Every row comes from one small tree of marks. The marks that hang from a mark follow it in brackets, in alphabetical order. Every link used is in the known rows. Which tree was each row made from?
Known rows:
M{N{T{Z}}}: [  6  -9  -3  46 -15   0 -13   5 -13  11  10   5  10  -1  21  -5  23 -14
   3  23 -34  12  -7   8  -6  12  -8  16   7]
J{U{R{G Z}}}: [ -5 -19  20  17  14  12   3  18   9  16  32  -3   2  24  19  23  15   1
  16   3   4  17   3 -16 -17   7 -12  12  12]
H{M Q{P{R}}}: [ 15  -5  16  27  -7 -12 -11  26   0  21  21   5  13   9  11   9  59 -49
  50  10 -38  20  -8  10   7 -15  -7 -37   5]
Z{R{G} T}: [ 10 -16  12   3  -9  -7 -13  12 -22  31  17 -12   6  12  17  -4   0 -22
  34 -10   5  13 -17   1 -26  17 -20 -14   7]
H{M Q{P}}: [ 10  -9   7  28  -6 -10  -4  20  10  17  10  13  14   2  19   3  52 -47
  47  13 -34  26 -19  20   4 -12 -10 -37   2]
J{U{R{Z}}}: [  2 -11   6  33   3  17  10  11   7  17  31   4   6  17  18  25  23 -11
  17  10  -5  13  -2 -12 -14   5 -16   7  13]
T{Z}: [  2 -17  -4  38  -9  -1  -3  15  -1  10   6   8  19  12  18  10  17 -24
  17  20 -19  23 -14   3  14   3 -22 -12  13]
N{T}: [  2 -10  -3  27  -2  10  -7   5 -19  14  10   1   4   1  21   2  20 -19
  15  19 -14  12 -17  13 -11  28 -17  -7   5]
Q{P{R{Z}}}: [  2  -4  11  21 -13   1  -2  19  -4  15  34  -8  13  23  10  20  28 -25
  16   8  -4   9  -4 -14  -3   0  -9 -15   4]
N{T{Z}}: [  6 -12  -5  38  -9   4  -5  12 -13  10   1   4   9  -2  19   3  16 -16
  10  25 -18  16 -15  11   2  13 -17   1  13]
Q{P}: [  3 -12  -4  24  -6   2  -6   6  -3  19  15   7  16  19  21   2  24 -26
  20  10  -2  17  -8   0  -1  15 -15 -17   1]
Q{H{M{N}} P{R}}: [ 13  -6   9  32 -27   7 -13   6  -8  31  42  13  10   5   8   9  53 -44
  20   4 -29  14  28 -12 -11 -14   3 -16  -4]
M{N{T}}: [  1  -7  -1  35  -8   6 -15  -1 -18  18  18   2   5   1  24  -6  26 -16
   8  16 -31   8  -9   7 -21  27  -6   8   2]
P{R{G U}}: [-13 -17  18   6 -12 -13 -11  27  -9  18  28  -8   8  18  21  12  29  -2
  36   7 -12  17  -7 -10  -7  17  -2  -7  14]
P{R{G{B} U}}: [-14  -7  21  10 -24  -6 -13  24  -2  13  17  -2   9  19  20  18  26  -9
  30   6 -25  17 -13 -18 -13  24  -8  -9  18]
G{B}: [ -3  -4   2  29 -14   7  -8   6  -2  10   2  12  13  13  20  15  19 -32
  16  13 -28  20 -25  -4  -6  25 -27 -22  11]
G{R{U Z}}: [-20  -6   7  11 -39   8  17  11  12  11  35  -3  17  -4  22  12  25 -11
  39  27 -12  15 -22 -14 -20  11  -6  -5   6]
H{Q{P}}: [ 12  -5   4  18   0  -8  -5   6   3  17  16   8  16  13  22   1  37 -32
  34  14 -19  18 -20  12  -2  -2 -20 -27   3]
U{R{G{B} Z{T}}}: [  4  -4  28   6   3   0  -6  14  -5  25  12  -6   2  24  18  26   4 -23
  18   2 -11  12 -17 -14 -33  17 -28  -3  10]
N{M T}: [  1  -9 -13  38  -3   6   0   7 -25  21  20  -2   3 -10  21  -3  27 -22
  14  12 -12  14  -3  12  -9  44 -17   0   8]
J{U{R{G Z{T}}}}: [  6 -17  20   8  12   4   6  14  -3  25  29  -5   5  21  22  15   2  -5
  23  -1   8   9   0  -6 -26  12 -10  12  11]
Z{R{G U} T}: [  5 -14   6  -2 -26 -13  -6  18 -19  31  18 -10   5   4  23  -5   7 -10
  45  -4   6  11 -23   1 -31  18  -9  -6  12]
T{Z{R{G{B} U}}}: [ -5  -9   9  23 -42  -6  -9  25   5  14  -4   1   8   7  15  12  11  -9
  29   8 -16  22 -24 -15 -14   3 -19  -1  24]
B{G{R{U Z}}}: [-20 -10  13  -2 -32   5  13  14  23   4  35  -7  23   5  14  18  33  -4
  46  21  -5   7 -23 -14 -23   8   7 -11  13]
R{Z}: [ -6 -12   3  25  -5   4   4  19   1   7  24  -1  11  12  21  18  17 -20
  14  15 -14  18 -22  -3  -4   7 -21 -18   6]
T{Z{R{G{B}}}}: [  1 -10  12  26 -24   5 -15  19   1  12  -6  -1   9  17   8  14   6 -23
  15   3 -16  24 -18 -12  -8   5 -32  -7  20]
J{U{R}}: [  3 -14   1  34   7  17   0   4  -2  21  21  12   6  18  18  13  27 -15
  23   9  -7  14   1 -10  -8  15 -16   6  12]
H{M{N} Q}: [  7 -10  10  39  -8 -15 -11  18   6  16  22  14  13   0  23  -1  57 -43
  41  15 -61  26 -21  18  -3 -12  -7 -26   2]

Which tree is each row?
[  6 -16  25  11 -11   6 -11  20  -8  27  35   5   6  12   7  16  39 -34
  27  -4  -7  25  25  -9  -4  -9  -3 -25   2]  Q{H{M} P{R{G}}}
[-10  -6   9  11 -35   1 -11  18  -2  19   8  -2   2   9  19   7  14 -13
  32   0 -12  19 -25 -15 -25  20 -17  -7  17]  Z{R{G{B} U}}
[  7 -16  -2  35 -15   2 -10  19 -22  24  15 -14  -3  -9   7  -3  13 -12
  13   0   1  18   3   5 -12  24 -20  15  16]  N{M T{Z{R{G}}}}
[ 10 -12   0  27 -19  13   3   8  -2  25  24  21  11  -1  15   9  37 -42
  25   9  -9  25  10   3  -5  -9 -13 -30  -2]  Q{H{M} P}
[-11 -12  21   1 -19 -12  -1  30   5  17  39 -13  10  20  19  15  27  -1
  28   7   3  11  -1 -18 -12   2   5  -3   8]  Q{P{R{G U Z}}}
[ -8 -17  12  -6 -15 -20   8  24  -4  18  27  -9  11   6  33   6   5  -2
  35   6   1  13 -25   2 -24  15  -3  -8   9]  R{G U Z{T}}
[ 14  -3   6  36 -10 -10 -13  10  -2  20  15  10   5  -9  23 -13  59 -39
  35  16 -46  16  -8  27 -16  -3   4 -10  -2]  H{M{N{T}} Q{P}}
[ -9  -6  27  18   2  10  -8  19   7  14  13  -3   2  26  15  37  16 -17
   9   6 -16  19 -12 -22 -22  13 -32  -3  11]  U{R{G{B} Z}}
[ -4 -13  26   5  -1  -3  -9  26   0  14  34 -14  11  29  11  18  20 -12
  15  -1   2  13   2 -18  -7   3  -6 -10   4]  Q{P{R{G Z}}}
[  2 -20   9  24 -12   0 -13  23  -5  17   8  -6   8  15   9   7   8 -16
  20   1  -4  24  -9  -7  -1  -2 -24  -5  16]  T{Z{R{G}}}
[-21   3  10  14 -49  12  15   9  17   7  21   2  15  -5  22  19  26 -18
  34  27 -25  15 -29 -21 -27  18 -12  -8  10]  G{B R{U Z}}
[ -2   4  16   6 -31  12   9  -1   1  15  16  -3  18   2  18  13   5 -35
  32  15 -22   9 -29 -11 -30  22 -21 -16   4]  G{B R{Z{T}}}
[-21  -9  18   9 -23  -6   5  26  13   5  17  -1   9  12  29  21  17  -5
  22  12 -18  20 -28 -14 -21  16 -12  -8  16]  R{G{B} U Z}
[  8  -3 -11  42 -47  -2  -8  10 -14  22  13  -1   3 -11  18  -9  26  -4
  19  19 -23   6 -13   1 -24   4  -1  23  12]  M{N{T{Z{R{U}}}}}
[ -5  -9  23  19   7  11 -18  12   0  19   3   5   2  28  15  25  19 -22
  17   4 -19  21  -8 -17 -18  23 -32  -3  11]  U{R{G{B}}}
[  9 -10  -1  34 -25   8  -5   1   0  29  33  21  12   1  18   2  45 -42
  18   6 -25  21  16  -3 -13 -11  -1 -16  -7]  Q{H{M{N}} P}
[  2  -5  11   1 -35  -9  -8  14 -13  28   6  -4   5   6  21   0   5 -16
  41  -5  -8  11 -31  -6 -38  25 -15  -9  17]  Z{R{G{B} U} T}
[-20 -18  13   5 -14 -11   7  29   8  10  29  -7   9  11  30  15  16   4
  26  13  -6  20 -21  -7 -15   9  -6  -7  11]  R{G U Z}
[ -8  -9  14 -13 -34  -6  18   8   9  14  33 -11  23   1  16   9  20 -10
  55  16   1   0 -25  -4 -32  11  10 -12  12]  B{G{R{U Z{T}}}}
[ 13  -7  10  26 -23  12  -6  13 -10  28  33  12  10   7   6  16  44 -44
  27   5 -15  19  20  -6  -2 -12  -7 -30   2]  Q{H{M} P{R}}
[ -9   5  10   2 -49   3  16   5   4  19  19  -1  18  -6  25  11  12 -23
  43  21 -21   6 -34 -11 -36  21 -10  -9   8]  G{B R{U Z{T}}}
[ -9 -16  24  15  11   6  -5  22   1  17  25  -9   2  24  17  30  19 -10
  15   7  -3  19  -4 -17 -17   6 -25   0   7]  U{R{G Z}}
[-14 -12  20   2 -15  15   6   9  19   3  33 -10  23  13   5  20  27 -16
  32  14  -6   8 -17 -13 -17   6  -5 -19  10]  B{G{R{Z}}}
[-15  -9  22  12  -6   2  -3  22  10   4  13  -3   9  19  21  25   9 -15
   9   6 -19  21 -23 -12 -15  17 -24 -17  12]  R{G{B} Z}
[  0  -7  12   3 -21   6  13   3  -5  20  30  -9  18   1  18   6   7 -28
  36  16 -10   9 -21  -3 -25  16 -15 -15   1]  G{R{Z{T}}}
[ -1  -9  -2  10 -25 -14  14  17  -7  19  26  -2  14   0  32   7  10 -13
  37  17  -7   8 -32   5 -19  12  -6 -12   9]  R{U Z{T}}
[  5  -5   7   9 -28 -16   8  23 -15  22  36 -11  12   7  21  12  20 -14
  38  13 -12   1 -21  -5 -15   9   1 -11  12]  P{R{U Z{T}}}
[  3 -15  28  -2   1 -12  -6  25 -15  19  34 -19  11  21  15  16   6 -17
  24  -2  -8   8 -10  -7 -15  11  -8 -13  10]  P{R{G Z{T}}}
[  7  -5 -12  37 -40   1  -2  17 -16  19   3  -3   2 -12  14  -3  20  -8
  28  21  -9  11 -18   6 -13   5 -10  10  18]  N{T{Z{R{U}}}}
[ 11  -7  -9  12 -36  -9   1   9 -22  32  17  -4   7  -1  22  -6  14 -22
  46   3  -2   6 -27   4 -26  15 -11 -12  12]  Z{R{U} T}
[ 13  -7   8  18   3   2   2   9 -13  27  23  -5   6  15  19  22  12 -26
  24   9  -5   6 -15  -4 -20   7 -25  -7   5]  U{R{Z{T}}}
[ 10  -3   2  12 -36   9   1   3 -12  29  43  10  11   9  16  12  34 -17
  26  12   0  10  15 -17 -12  -3  -3 -14   8]  Q{H P{R{U}}}
[  4 -13   2  38 -22   9  -5   5  -5  23  35  20   9  -3  20   8  43 -38
  19  11 -40  23   8   1 -11  -7  -9 -18  -2]  Q{H{M{N}}}
[ -1  -8  21   3  -8  -6  -2  16  -3  13  11  -6  11  17  23  15  -2 -20
  17   2 -16  14 -28  -5 -24  22 -21 -17  11]  R{G{B} Z{T}}
[ -2 -22  16  20  16  12  -6  11   2  20  22   5   3  25  19  13  18  -5
  21   0   1  19   8 -10 -15  18 -13  11  13]  J{U{R{G}}}
[ -4 -20   4  20 -32  -8  -7  28   0  19  13  -6   8   7  16   5  14  -3
  31   8  -3  21 -15  -9  -9  -2 -12   2  19]  T{Z{R{G U}}}
